Known rows, with every step that occurs
n l: [-0.27  0.21 -1.46 -0.66 -1.52  0.32  0.03  1.25 -1.81 -1.26 -1.15  0.27
  0.13 -2.86  0.96 -0.49 -1.17  0.66]
h l: [ 0.19  0.51 -1.12 -1.58  0.26  0.63  0.13 -0.85 -0.35 -1.40  0.15 -0.11
 -0.30 -1.49  0.72 -0.76 -0.08  2.78]
n l r: [ 0.15  1.06 -1.61 -0.24 -1.69  0.38  0.12  1.18 -0.62 -1.25 -1.81 -0.80
  0.33 -3.33 -0.06 -2.27 -0.91  0.34]
f d: [ 0.26  0.12 -0.90  0.54 -0.29 -0.54 -0.14  1.01 -1.65 -1.90 -0.08  0.57
  0.90  3.31  0.73  0.54 -0.66  1.29]
g h l: [ 0.00  0.99 -0.29 -3.19  2.42  1.16  0.16 -0.30 -0.12 -1.64  0.52  1.11
 -0.69 -2.32 -0.11 -1.36  1.75  3.03]
l h: [ 0.39  1.29 -0.02  1.19 -0.95  0.05  0.10  0.33  0.56  2.71 -1.76 -1.74
 -0.24 -5.35 -0.70 -1.41  0.05 -1.84]
l r n: [ 0.69  1.26 -0.11  0.04 -0.10  1.19  0.11 -0.17  1.31  0.69  0.17 -2.37
  0.57  2.70 -1.47 -3.42 -1.01 -2.27]
g r: [-0.20  0.31 -0.33 -2.32  2.03  0.05  0.02 -0.74  0.33  1.52  1.21 -0.03
  0.35  1.12 -1.25 -1.62  2.23 -1.34]
h l r: [ 0.59  1.36 -1.32 -1.16  0.22  0.77  0.21 -0.96  0.88 -1.47 -0.44 -1.19
 -0.11 -1.86 -0.27 -2.51  0.16  2.38]
n l r f d: [ 0.21  0.78 -2.01 -0.76 -0.78 -0.64  0.18  1.51 -0.95 -2.50 -1.97 -0.56
  0.30 -2.76 -0.38 -2.02 -1.88  1.19]
h l r n f: [ 0.99  1.27 -1.46 -1.65  0.98  1.08  0.25 -1.31  1.40 -1.13 -0.28 -1.85
 -0.46  0.83 -0.41 -3.04 -0.66  1.21]
h l g r n f: [ 0.61  0.98 -1.34 -3.22  2.47  0.14  0.34 -2.17  0.93 -0.72 -0.37 -0.66
 -1.02  3.25  0.38 -4.06  1.19 -0.19]
r n l: [-0.09  0.22 -0.90 -1.28 -0.93  1.75  0.08  0.66 -1.74  0.28  0.76 -1.02
  0.30  2.70  0.65 -1.74 -2.79 -2.08]
h l g: [ 0.34  0.88 -0.96 -1.73  0.71  0.05  0.29 -1.47  0.15 -1.60 -0.97 -0.18
 -0.84  0.53  1.12 -2.93  0.60  1.28]
n f d: [ 1.10 -0.17 -1.25  0.00  2.04 -1.80 -0.01 -0.27  1.15 -1.89 -1.93  0.33
 -0.95  3.72  0.13  0.63 -0.02  1.15]
h l f d: [ 0.83  0.68 -1.71 -1.47 -0.65  0.33  0.04 -0.02 -0.17 -2.61 -0.61 -0.37
 -1.20  1.30  0.50  1.27 -0.60  2.18]
n f: [ 0.93 -0.25 -0.62 -0.36  2.26 -1.43  0.10 -0.96  2.24 -0.56 -1.89 -0.03
 -1.59  1.36 -0.41  0.31  0.41  0.30]
g h l r f d: [ 0.38  1.39 -0.74 -3.25  2.90  0.41  0.23 -0.01  0.22 -2.73 -0.14  0.52
 -0.45 -1.90 -0.98 -2.35  1.19  3.55]
h l g r f d: [ 0.29  0.87 -1.52 -3.12  2.31 -0.69  0.33 -1.43 -0.11 -1.93 -0.36  0.04
 -0.49  1.88  0.34 -3.46  0.96  1.39]

Rows
[ 0.11  0.84 -0.88 -0.65 -1.43  1.79  0.13  0.87 -1.47  1.71 -0.07 -1.98
  0.28  0.26  0.27 -2.40 -2.76 -2.99] : r n l h
[ 0.43  0.28 -0.92 -2.87  3.18  0.21  0.03 -0.93  0.57  1.42  1.44 -0.75
 -0.02  6.37 -1.24 -2.26  0.84 -2.52] : g r n f d
[ 0.18  0.84 -1.25 -3.31  2.39 -0.50  0.38 -1.79  0.44 -1.28 -0.34 -0.15
 -0.82  0.79  0.11 -3.62  1.19  0.95] : h l g r f
[-0.01  0.54 -1.04 -3.26  0.92  1.26  0.04 -0.02 -0.41  1.58  1.45 -1.01
 -0.07  3.76 -1.10 -1.97  0.17 -3.32] : g r n l f
[ 0.14  1.01  0.62 -1.73  2.17 -0.35  0.28 -0.58  0.71 -0.65 -1.19  0.73
 -1.06  2.06  0.12 -3.59  2.27 -1.37] : l g h
[-0.23  0.76 -1.46 -1.93 -0.15 -0.31  0.22  0.31 -1.17 -0.64 -1.61  0.17
 -0.21 -0.27  0.72 -3.47  0.62 -1.53] : n l g r
[ 0.11  0.80  0.04 -2.21  2.05 -0.12  0.26 -1.38  0.64  1.34  0.11 -0.71
 -0.30  6.11 -0.36 -4.80  1.58 -4.27] : l g r n
[ 0.69  0.81 -0.74 -0.21  1.07 -1.35  0.18  0.41  1.22 -1.80 -1.05 -1.18
  0.35  0.19 -1.94 -2.13 -1.02  0.86] : l r f d
[-0.12  0.92 -1.02 -2.78  1.02  1.21  0.10 -0.05 -0.63  2.66  1.18 -1.37
  0.55  1.27 -1.07 -3.29  0.28 -3.40] : g r n l h
[ 0.14  0.51 -0.40 -2.35  2.88 -1.87  0.29 -0.96  0.56 -0.42 -0.80  0.18
 -0.45  4.36 -0.67 -3.88  1.59 -2.08] : l g r f d
[-0.24  0.54 -1.52 -2.38  0.54 -0.91  0.29  0.33 -0.97 -1.06 -1.70  0.25
 -0.44 -0.62  0.32 -3.39  0.12 -1.14] : n l g r f
[ 1.27  1.17 -0.72  0.00  0.92  0.35  0.10 -0.40  1.91 -0.17 -0.66 -2.29
  0.15  4.48 -1.43 -3.15 -1.07 -1.75] : l r n f d
[ 0.56  0.77 -0.50 -2.16  2.72 -0.77  0.23 -1.37  0.87  0.50 -0.51 -0.60
 -0.56  7.67 -0.24 -4.54  1.53 -3.75] : l g r n f d
[ 0.22  1.03 -1.12 -2.82  1.65  0.05  0.29 -1.78  0.28 -0.87 -0.28 -0.17
 -0.65  1.22  0.52 -3.68  1.72  0.62] : h l g r
[ 0.56  1.02 -1.32 -1.85  1.10 -0.09  0.32 -0.95  1.12 -2.09 -0.54 -1.14
 -0.34 -2.56 -0.89 -2.40 -0.59  2.88] : h l r f
[ 0.47  1.15 -0.68 -3.17  1.81  0.83  0.10  0.31 -0.08 -2.48  0.00  0.91
 -1.32 -0.31 -0.22  0.06  1.42  2.65] : g h l f d
[-0.02  0.74 -0.61 -2.06  0.04  1.54  0.21  0.46 -1.42 -0.03  0.18 -0.73
 -0.16  3.76  0.71 -3.48 -1.65 -2.79] : r n l g h
[ 1.16  1.11 -0.43 -0.20  1.02  0.52  0.16 -0.70  2.49  0.44 -0.63 -2.46
 -0.18  3.35 -1.67 -3.30 -0.82 -2.19] : l r n f
[ 0.11  0.73 -1.73 -0.93 -0.65 -0.48  0.24  1.17 -0.37 -1.85 -1.92 -0.77
  0.09 -3.92 -0.62 -2.14 -1.69  0.77] : n l r f
